Known rows, with every step that occurs
H V N: [ 27.5   5.9   0.6  -3.2   2.8 -16.1  13.0  13.7  -6.4   8.9 -14.7  -2.1
 -29.4 -12.2  28.5   8.0  16.9]
R N A T V: [  6.1 -25.4   7.8  23.9  16.0  -9.4  11.5  14.2 -18.8  26.2  18.0   3.5
 -34.2  10.7 -16.4 -20.1  -1.8]
V H: [ 26.5   7.5   2.3   9.4   3.8  -3.0 -10.0   9.9  13.9 -12.0   3.7 -14.9
  -0.9  -1.4  11.3  -7.7   4.8]
P A T V: [ 13.5 -38.6   4.1  10.1  -9.9 -18.5  16.9  15.3  12.9   9.2   7.4  -0.3
 -16.2  24.2  23.8  -5.7  31.5]
A T V P: [ 17.2 -23.8   9.8  -6.7  14.9   4.0  24.6   1.7 -16.1  11.1  13.0  -8.5
 -11.6  13.9  -0.2 -10.2   4.1]
J T: [ 15.1   2.0 -17.0  -0.5  -1.7  -4.8   4.4 -18.1 -31.6   4.4   8.2  20.7
 -10.0  -2.2   9.7  -0.7   4.6]
H V P A T: [ 17.5 -42.2   7.1  -5.4 -12.2 -13.9  14.3  -6.9 -22.6  -5.5 -11.8  -9.0
 -20.2  10.9  28.6  -4.6  -4.3]
J T R N A: [ 20.8  23.0 -19.7  15.1   3.9  -1.6 -15.3  -2.7 -27.4  21.0   2.8  18.0
 -30.6  -5.0 -30.9 -10.6  -3.6]
H V: [ 10.6   3.7   3.3  -5.0   4.1 -16.9  -8.9   4.3 -21.5  -1.8 -19.6  -4.4
 -28.8 -10.2   5.3   8.2   3.5]
A T V N R: [ 24.6 -13.9 -13.3 -18.6  14.5  -6.9  18.1  21.4   8.6  28.5  -0.9  -2.6
 -10.6   4.6   9.4  -3.8  44.2]
R N A T: [ -1.5 -23.5   2.8  23.3  -2.3  -2.1  18.4  -3.9 -32.7  21.6  17.9  11.8
 -20.4   6.1 -16.6 -21.5 -21.5]
V P A T R N: [ -0.2 -11.0   5.6   7.7 -33.2  14.4  12.7   8.6  19.9  -1.9  -7.6  -5.4
  -5.7  16.1   3.9 -23.7 -17.1]
A T R: [ 31.0  17.9 -11.1   6.6 -17.5  -1.2  22.6  12.4 -18.5  26.0  -0.2   8.7
 -15.5   1.8 -28.7   1.8  23.1]
P A T R: [ 24.6  -6.7  -8.7  10.9 -30.4 -10.1  15.0  13.9   9.3  16.0  -3.5   3.8
 -10.2  14.7  -4.0   0.1  29.3]
V N R: [  5.6   0.8 -16.5 -25.3  10.4   2.8  -4.5   7.9  26.1   8.3 -12.5  -6.2
  11.2  -8.2  10.2  -0.1  18.7]
P A T V N R: [ 18.9 -36.7 -12.0 -13.2   0.1 -15.5  12.2  24.0  37.5  19.1  -5.4  -5.4
  -3.8  18.1  34.1  -6.4  49.5]
A T V: [ 17.6 -14.5   2.9   5.8   4.4 -10.3  24.4  12.8 -15.4  20.1  13.0   2.5
 -23.5   9.7  -0.8  -4.3  24.6]
A T: [ 12.2 -15.2  -4.6   7.9 -13.2  -2.6  29.0  -3.1 -28.8  16.1  14.5  12.1
  -9.5   4.7  -3.1  -5.7   4.9]

Rows
[ -0.1 -32.8  15.1  -9.8  13.7  -2.6 -12.6   9.6  42.1 -13.4  -3.7 -23.7
   4.8  23.0  26.6  -7.4   7.1] -> T V P A
[  5.0  19.9  -1.9  15.3 -28.9  10.1  20.3  17.1 -10.4  15.9  -3.8  10.1
 -21.3  -0.9 -21.7 -16.2  -4.6] -> A T R N
[  6.6 -44.6   5.3  -1.2 -15.4   2.6  21.3 -11.0   1.1  -1.7   9.2  -5.9
   7.8  21.3  23.1 -12.5  -8.7] -> V P A T
[ 52.2 -21.7  -5.8  11.9  12.2 -29.5  33.0   6.2 -46.0  41.5   5.9   7.3
 -44.6  -5.5   5.6   4.2  22.9] -> H V N A T
[ 40.9 -29.8   6.9  20.1  -4.8 -21.9   7.8  25.5  26.4  -2.7  11.3 -17.9
 -16.9  24.0  34.6 -13.2  35.4] -> P A T V H
[ 42.5   6.0 -13.7  16.5   4.9 -10.8  11.7   6.1 -30.0  41.2   9.2   6.3
 -22.1   2.6 -48.3   2.5  25.3] -> N A T R
[ 69.8   9.2 -12.5  11.5   7.7 -26.6  25.3  20.7 -35.4  50.3  -5.2   4.6
 -52.3  -7.9 -21.0  11.3  41.8] -> H V N A T R
[  6.1 -36.5  -0.5  11.1 -27.2 -11.7  21.2  -0.5   0.1   5.6   8.2   7.5
  -3.1  18.0  22.5  -8.0  12.0] -> P A T
[ 41.5 -25.6  -8.4  16.0   5.9 -11.8  41.3   2.2 -23.1  41.4  28.1  11.6
 -15.7   4.9  -0.3  -3.9  18.8] -> V N A T
[ 34.7 -11.3   3.0   8.8  37.5 -17.1   5.0  21.7  17.9  31.2  14.6  -7.5
 -18.7   6.8   4.4   2.5  34.8] -> T V N A
[  4.5 -32.0  14.5  11.0  24.2   4.1  11.0   3.4 -20.2  16.9  19.5  -8.1
 -22.3  15.7 -14.3 -27.2 -19.7] -> R N A T V P
[ 36.1 -15.7   2.3   7.5   2.1  -9.8  44.5  22.2   2.3  30.7  18.5   6.3
 -21.9   9.3  22.9  -4.3  36.4] -> A T V N
[  9.9  -7.6   6.8   2.2 -28.0  -2.4   4.0  13.0  -5.2  -4.8 -28.2  -9.5
 -34.5   5.5   9.3 -16.2 -14.7] -> H V P A T R N
[ 29.1 -35.2   7.2   1.2  36.5  -7.1  15.3  -1.7 -29.2  29.0  22.1 -11.5
 -17.4  15.2 -21.5  -8.3   7.3] -> N A T V P
